Each row comes from the steps of one path. Every step used is in the known rows, and no mark comes twice. Write the path behind each row, first mark first.
Known rows
m a f u j r: [-0.476 -0.909 -1.651  0.401  0.387 -0.098 -2.538 -0.044 -0.588 -0.761
  0.926  2.614 -0.727 -1.036 -2.118 -0.344  2.448 -1.255 -1.855 -1.296
 -1.557  4.691  1.177  0.081  4.299]
f u: [-0.976 -0.891  0.000 -0.362  0.608  0.913 -0.912 -0.542  0.368 -0.936
  2.660  2.386  0.746  0.497 -1.302  0.179  0.907 -0.959  1.926 -1.294
  1.058 -2.099  0.249  0.477  2.216]
a k: [-0.789 -0.132 -1.053 -0.968  0.325 -0.060 -0.217 -0.971 -0.323 -0.687
  0.593  1.928 -0.482  1.556 -1.019  0.949  0.205 -1.031  0.262 -2.075
  1.734  1.018 -0.552  0.763 -2.302]
j u: [-1.026 -0.451  0.234 -0.047  0.670  0.923 -1.046 -1.501  0.378 -0.551
  1.462  1.762  0.344  1.487 -0.124 -0.127 -0.027 -1.235  2.790 -1.460
  2.929  1.480 -0.380 -1.424  2.395]
u m a k: [-0.473 -0.553 -1.774 -0.533  0.114 -0.055  0.743 -0.262  0.315 -1.346
  0.927  0.944 -1.288 -0.588 -1.586  1.129  1.439 -2.584 -1.405 -3.349
 -0.823  5.171  0.816  0.340  1.881]
z t k: [-1.029  0.537 -1.457 -0.074  0.035 -0.147 -0.350 -0.337 -0.428 -0.489
 -0.159  3.111  1.297  1.961  0.164  0.105  1.036 -2.247 -3.603 -1.204
  2.396 -1.877 -1.258  0.372 -3.849]
a f u z t k: [-0.350 -0.214 -2.240 -0.623  0.536  1.013  2.218  1.244 -0.967  0.060
  0.805  3.106  2.047  0.145 -0.918 -2.030  2.208 -2.919 -3.277 -1.837
  1.638 -2.015 -0.704 -2.995 -1.796]
m a k: [-0.708 -0.159 -1.477  0.431  0.130 -1.054 -0.182 -1.132 -0.108 -0.966
  0.430  1.135 -0.509  0.121 -1.160  2.145  0.489 -1.846 -0.756 -2.420
  1.675  4.241  0.195  2.007 -2.005]
m a f u j: [-0.755 -1.422 -0.856  0.095  0.740  0.066 -1.149  0.551 -0.375 -0.725
  0.407  1.709  0.007 -1.727 -1.566  0.111  2.309 -2.063 -0.090 -1.520
  0.863  6.082  1.253  0.759  5.121]
z t: [-0.550  0.112 -0.996 -0.136  0.635 -0.342 -0.377 -0.206  0.020 -0.473
  0.471  2.413 -0.067  2.039  0.020 -0.512  0.176  0.343 -3.436 -0.035
  1.741 -1.059 -0.283  0.899 -2.616]
r k a f: [-2.213 -0.849 -0.512 -1.182  2.116 -0.341 -0.630  1.173 -0.447  0.468
 -3.357  4.303 -1.917  0.819 -1.491 -0.344  1.266 -4.330 -0.638 -1.327
  1.339  3.725  0.714 -1.309  1.182]
k a: [-1.464 -1.050  0.719 -0.689  0.764 -0.041 -0.222 -0.569  0.425 -0.315
 -0.018  3.480 -0.650  1.221 -1.183  0.348  0.937 -2.598 -0.026 -1.641
  2.282 -0.326  0.632  0.919 -1.344]
t k a f: [-2.054 -0.719 -0.676 -0.918  1.293 -0.162  0.104 -0.145 -0.638  0.435
 -2.019  3.881  0.446  0.719 -1.164 -0.208  1.438 -5.613 -0.846 -2.250
  2.832  0.197 -0.553 -0.452 -0.655]
u m a: [-0.469 -0.894 -1.165 -0.435  0.645 -0.221 -0.243  0.219  0.897 -1.146
  0.788  0.856 -0.990 -0.409 -1.297  0.679  1.855 -2.120 -1.335 -2.199
 -0.939  2.950  1.548  0.562  4.514]
u j r k: [-0.761  0.117 -1.172 -1.266 -0.012  0.016 -3.737  0.556 -0.715 -0.693
 -1.202  4.355 -1.932  1.928 -1.503  0.489  2.362 -0.826 -1.690 -1.399
 -1.592  3.200  1.073 -1.532  1.242]
t k r: [-1.299 -0.189 -1.469 -2.062 -0.063 -0.198 -0.496 -0.387  0.412  0.052
  1.040  2.839  0.394  2.050 -1.077  0.649  0.600 -3.954  0.222 -1.252
  2.475 -1.487 -0.812  0.963  0.324]
u z t: [ 0.356 -0.043 -1.392 -0.630  0.298 -0.086  1.465  0.884 -0.155 -0.217
  0.762  2.114  0.015  1.723 -0.417 -1.256  1.463  0.382 -4.037 -0.807
  1.490 -2.169  0.411 -1.230 -4.287]
z t k a: [-1.670 -0.065 -0.316  0.032  0.126 -0.016  0.829 -0.569 -0.340 -0.298
 -0.685  4.719  0.889  1.562 -0.385 -0.079  1.490 -4.368 -4.029 -1.893
  3.251 -1.219 -0.836  0.452 -5.763]
j u m a: [-0.778 -0.863 -0.559  0.340  0.435  0.831  0.023 -0.834  1.060 -1.124
  1.641  0.854 -0.506 -0.590 -0.734  0.087  1.266 -2.856  0.957 -2.800
  0.640  5.760  0.968 -1.617  6.555]
z t k a f u m: [-1.753 -1.051 -0.949 -1.043  0.893  1.747  2.324  0.842 -0.127 -0.437
  0.023  4.622  0.625 -0.758 -1.370 -2.365  2.586 -5.798 -4.276 -2.856
  0.437  0.377 -0.368 -2.191  1.277]
j u z t k: [-0.321  0.324 -1.165  0.175 -0.437  1.365  1.846 -0.454 -0.504 -0.219
  1.221  2.978  2.065  1.672  0.292 -1.193  1.728 -2.957 -1.733 -2.520
  3.648 -0.185 -1.175 -3.905 -3.582]
r k: [-1.367 -0.077 -0.808 -0.939  1.050 -0.251 -1.935  0.625 -0.078 -0.391
 -1.214  3.116 -0.990  1.782 -0.903  0.838  0.946 -1.661  0.469 -1.137
  0.821  1.012  0.556 -0.765  1.234]
m a: [-0.699 -0.514 -0.979  0.559  0.664 -1.144 -1.339 -0.520  0.395 -0.679
  0.495  1.108 -0.153  0.292 -0.895  1.457  0.838 -1.290 -0.205 -1.169
  1.428  1.941  0.978  2.251  0.911]
u z t k a m: [-1.193 -0.354 -0.628 -0.949  0.374  0.968  1.062  0.022 -0.087 -0.532
  0.046  4.939  0.290  1.191 -0.305 -1.437  3.025 -3.787 -4.702 -4.217
  2.685 -1.975 -1.125 -1.209 -4.678]
m a k t: [-0.712 -0.617 -1.494  0.063 -0.779 -0.426  1.753  0.361 -0.395 -1.132
 -0.503  1.879 -0.139  0.810 -1.157  1.721  0.353 -3.499 -0.375 -1.628
  1.485  6.455 -0.471  3.100 -3.283]
f u m: [-0.725 -1.291 -0.279 -1.453  0.550  1.822 -0.011  0.264  0.868 -1.309
  2.971  2.021 -0.050 -0.068 -1.580 -0.722  1.862 -1.460  1.006 -2.387
 -1.048 -1.293  0.881 -1.151  5.804]
m a f u: [-1.007 -1.051 -1.318  0.626  1.501 -0.317 -0.601 -0.018  0.106 -0.460
  0.916  1.225  0.326 -1.213 -1.587  0.102  0.850 -2.304  0.402 -1.187
  0.987  2.568  0.743  0.977  4.455]

Write each row's path
[-0.823 -0.201 -1.561 -2.245  0.096 -0.293  0.531 -0.751  0.435 -0.159
  1.461  2.154 -1.429  2.031 -1.466  0.494 -0.485 -1.998 -0.012 -1.368
  1.843  1.962 -0.646  1.445 -1.182]
a k r
[-0.918 -1.408 -1.086 -1.833  1.613  1.517  0.293  0.897  0.393 -0.614
  1.413  1.904 -0.523 -0.645 -1.718 -1.809  1.498 -2.102  0.414 -1.938
 -1.273  0.274  0.611 -1.970  7.628]
a f u m
[-1.090  0.471 -1.564 -0.667  0.683 -0.319 -3.182  0.177 -0.294 -0.403
 -0.566  3.926 -1.686  2.274 -1.563  0.548  0.987 -0.865 -1.021 -0.944
 -1.327 -0.147  0.435 -1.234  0.429]
j r k
[-0.654 -1.488 -1.284 -0.636 -0.934  1.621  3.000  1.122  0.287 -1.960
  1.823  1.972 -0.069 -1.024 -2.068  0.626  1.751 -4.465 -0.103 -3.182
 -0.975  6.568  0.249  1.053  1.973]
f u m a k t
[-1.877 -0.632  0.128 -0.637  0.224  0.203 -0.220 -0.892 -0.132 -0.328
 -0.407  4.267  0.937  1.285 -1.112  0.910  1.768 -5.185 -0.106 -2.869
  3.066 -1.607 -0.366  0.278 -2.517]
t k a
[-0.020 -0.959 -0.358 -0.851  0.207  1.296  0.924  0.487  0.184 -0.683
  3.068  2.245  0.928  0.350 -1.647 -0.480  2.056 -0.614  1.366 -2.136
  0.935 -3.144  0.997 -1.583  0.659]
f u z
[-2.027 -0.625 -0.707  0.082  0.949  0.854  1.388 -0.010 -0.706 -0.017
 -0.357  4.847  1.391 -0.027 -1.028 -1.399  1.551 -5.162 -3.464 -1.785
  2.744 -0.371 -1.119 -0.754 -2.388]
z t k a f u
[-0.745 -0.308 -2.001 -0.924 -0.037 -1.286  0.614 -0.849  0.595 -0.432
  1.271  1.386 -1.591  0.682 -1.732  1.674 -0.121 -2.867 -0.842 -1.721
  1.625  5.177  0.096  2.779 -1.048]
m a k r
[-1.074 -1.025 -1.491 -1.708 -0.061  1.406 -1.211  2.808 -1.282 -0.599
 -1.729  5.138 -1.147  0.948 -2.070 -1.232  2.307 -3.182 -0.904 -0.507
 -2.231  6.175  0.184 -1.801  3.420]
a f u j r k t
[-0.328 -0.241 -2.707  0.861  0.366  0.037  2.170  1.055 -0.851 -0.182
  0.739  2.330  2.040 -1.246 -1.150 -0.885  2.626 -3.939 -3.989 -2.081
  1.597  1.337 -0.042 -1.604 -1.449]
m a f u z t k
[-1.807 -0.192 -1.244 -0.200  1.141 -0.331  1.100  0.159 -0.819  0.392
 -2.295  4.353  0.499  1.146 -0.496 -1.278  1.123 -4.901 -4.636 -1.323
  2.986  0.332 -1.061 -0.340 -3.964]
z t k a f
[-0.743 -0.159 -0.721 -0.407 -0.264  0.387  2.665  0.495 -0.530 -0.086
 -0.238  4.457  1.069  1.399 -0.800 -0.822  2.645 -4.260 -4.555 -2.633
  2.915 -2.159 -0.107 -1.802 -7.318]
u z t k a
[-2.171 -1.646 -0.263 -1.917  1.877  1.579  0.744  1.890  0.237 -0.301
 -0.936  4.680 -1.834 -0.893 -2.428 -1.515  2.495 -5.506 -0.253 -2.727
 -1.118  3.734  1.464 -3.346  6.530]
r k a f u m
[-1.210 -0.846 -0.914 -0.660  1.401  0.889  2.741  2.443 -0.660  0.282
 -1.261  5.055 -0.821 -0.083 -1.742 -2.335  2.433 -3.772 -3.724 -1.582
  1.002  2.203  1.013 -3.937 -2.029]
r k a f u z t
[-0.994 -0.040 -1.535 -1.108 -0.164  0.175 -1.316  1.666 -0.466 -0.631
 -1.497  4.636 -1.354  2.978 -1.520  0.192  0.783 -2.639 -0.946 -0.177
 -1.483  2.111 -0.115 -0.323 -0.842]
j r k t
[-1.901 -0.683  0.148 -1.644  0.717  0.790 -4.180  0.051 -0.251 -0.839
 -1.527  6.487 -3.258  1.320 -1.542 -0.376  3.209 -2.440 -2.499 -3.606
 -1.122  4.077  0.520 -0.949  1.986]
u j r k a m
[-1.135 -0.508 -1.534 -1.237  0.847  0.790 -3.116  1.237 -1.076 -0.356
 -0.719  4.584 -1.516  0.278 -2.143 -0.953  2.446 -1.459 -0.915 -1.199
 -2.229  3.752  0.841 -2.758  4.657]
a f u j r k
[-2.082 -1.118  0.571 -1.321  0.486  1.858 -3.857 -0.019 -0.028 -1.406
  0.481  6.928 -2.373  0.294 -2.118 -0.677  3.467 -2.640 -1.247 -4.223
 -1.388  3.290  0.568 -1.375  3.608]
f u j r k a m
[-0.993 -0.219  0.004  0.297 -0.410  1.491  2.895 -0.566 -0.421 -0.074
  0.572  4.593  1.580  1.369 -0.231 -1.289  2.164 -4.937 -2.285 -3.196
  4.490  0.759 -0.753 -3.959 -5.499]
j u z t k a
[-1.059 -0.546 -1.879  0.255  0.675 -0.150 -2.956  1.180 -0.860 -0.656
 -1.006  3.747 -1.546 -1.044 -2.417  0.148  2.836 -2.503 -1.901 -1.497
 -2.222  7.328  1.585 -1.428  5.197]
m a f u j r k
[-2.107 -0.236 -0.234 -0.432  0.802  0.624 -0.798 -0.964  0.094 -0.747
 -0.371  5.085  0.150  1.458  0.019 -0.792  1.705 -3.962 -4.289 -3.496
  3.029 -0.965 -1.716  0.923 -3.142]
z t k a m
[-0.643 -0.975 -1.195 -0.245 -0.065  1.060  1.203 -0.436  0.501 -1.831
  2.872  1.445 -0.442 -1.588 -2.149  0.778  1.846 -2.685 -0.297 -3.855
 -1.159  4.434  0.897  0.168  3.611]
f u m a k
[-0.661 -1.050 -2.041 -0.769  1.645 -0.589 -0.189  0.940  0.426 -0.400
 -0.700  0.492 -1.438 -0.988 -1.384 -0.541  1.623 -2.593 -1.543 -1.606
 -1.023  4.567  1.273 -0.103  6.569]
u m a f
[-1.971 -1.624 -0.413 -1.521  0.984  1.877  1.416  0.575  0.064 -0.464
  0.379  4.104  0.582 -1.089 -2.109 -1.401  2.809 -6.613 -0.446 -3.731
  0.311  0.196  0.106 -2.445  4.647]
t k a f u m
[-0.870 -0.308 -1.621 -0.675  0.767  0.105  2.802  1.227 -1.001  0.692
 -1.765  4.326  0.752  0.889 -0.849 -1.828  2.557 -4.811 -5.063 -2.084
  2.916 -0.640 -0.414 -2.458 -5.313]
u z t k a f
[-2.031 -0.702 -0.721 -0.610  1.587  0.531 -1.546  0.567 -0.499  0.066
 -0.828  5.657 -1.673  0.417 -2.746 -0.978  1.403 -3.918 -1.062 -1.590
 -1.258  1.647  0.772 -2.276  2.070]
j r k a f u
[-0.769 -0.627 -0.997  0.109 -0.022  1.036  1.039 -1.349  0.503 -1.393
  1.592  0.942 -0.771 -0.634 -1.051  0.657  1.014 -3.214  0.715 -4.100
  0.729  8.097  0.234 -1.669  3.826]
j u m a k
[-1.276 -1.324 -0.569 -1.019  0.655  1.319  2.284  0.770 -0.642  0.178
  0.450  4.142  1.528 -0.636 -2.109 -1.163  2.971 -5.893  0.243 -3.519
  2.335 -1.699  0.232 -3.019 -0.489]
t k a f u z
[-1.666 -0.934  0.567 -0.700 -0.175  1.318 -2.355  0.341 -0.474 -0.982
  0.136  6.380 -1.545  0.563 -2.586 -0.002  3.115 -3.109 -1.069 -2.362
 -1.183  3.328  1.468 -1.861  0.845]
f u j r k a
[-1.178 -0.390 -0.938 -0.095  0.587  1.139  3.176  0.150 -0.888  0.604
 -1.011  4.300  1.217  0.742 -0.304 -2.474  1.924 -5.509 -2.901 -2.832
  4.313  2.219 -0.991 -4.718 -3.513]
j u z t k a f
[ 0.096 -0.635 -2.190  0.787  0.940 -0.236  2.163  1.346 -0.303 -0.169
  1.127  1.571  0.486 -1.095 -1.232 -1.546  1.744 -1.197 -3.961 -0.987
  0.853  1.782  0.881 -1.099 -0.360]
m a f u z t
[-2.123 -1.691  0.368 -1.424  1.189  1.098 -0.581  1.652 -0.714 -0.231
 -1.945  5.279 -1.309 -0.672 -2.070 -0.796  2.910 -4.247 -0.048 -2.128
  1.000  5.924  1.316 -2.067  3.407]
r k a f u j
[-1.505 -1.945  0.735 -1.216  0.927  1.201 -0.051  0.523 -0.396 -0.369
 -0.046  4.046 -0.305 -0.667 -1.792 -1.162  2.581 -3.087  0.030 -1.995
  1.554  3.773  1.004 -0.532  2.584]
k a f u j
[-1.675 -0.666 -0.790 -1.467  1.079 -0.106 -2.458  1.117 -1.102  0.238
 -3.353  5.686 -2.810  1.142 -2.069 -0.790  2.617 -3.463 -2.901 -1.497
 -1.067  5.664  1.144 -2.168  1.240]
u j r k a f
[-0.630 -1.142 -0.616 -0.486  1.179  0.925  3.213  1.318 -0.390  0.187
  0.629  3.906  0.045 -0.160 -1.541 -2.713  2.027 -2.456 -3.686 -1.336
  1.486 -0.305  0.562 -2.387 -2.786]
k a f u z t
[-0.921 -0.630 -0.228 -0.082 -0.528  1.485  3.022  0.331 -0.318 -0.550
  1.743  5.026  1.981  0.325 -1.384 -1.011  3.041 -4.450 -3.239 -3.007
  2.732 -2.748 -0.016 -2.091 -5.645]
f u z t k a
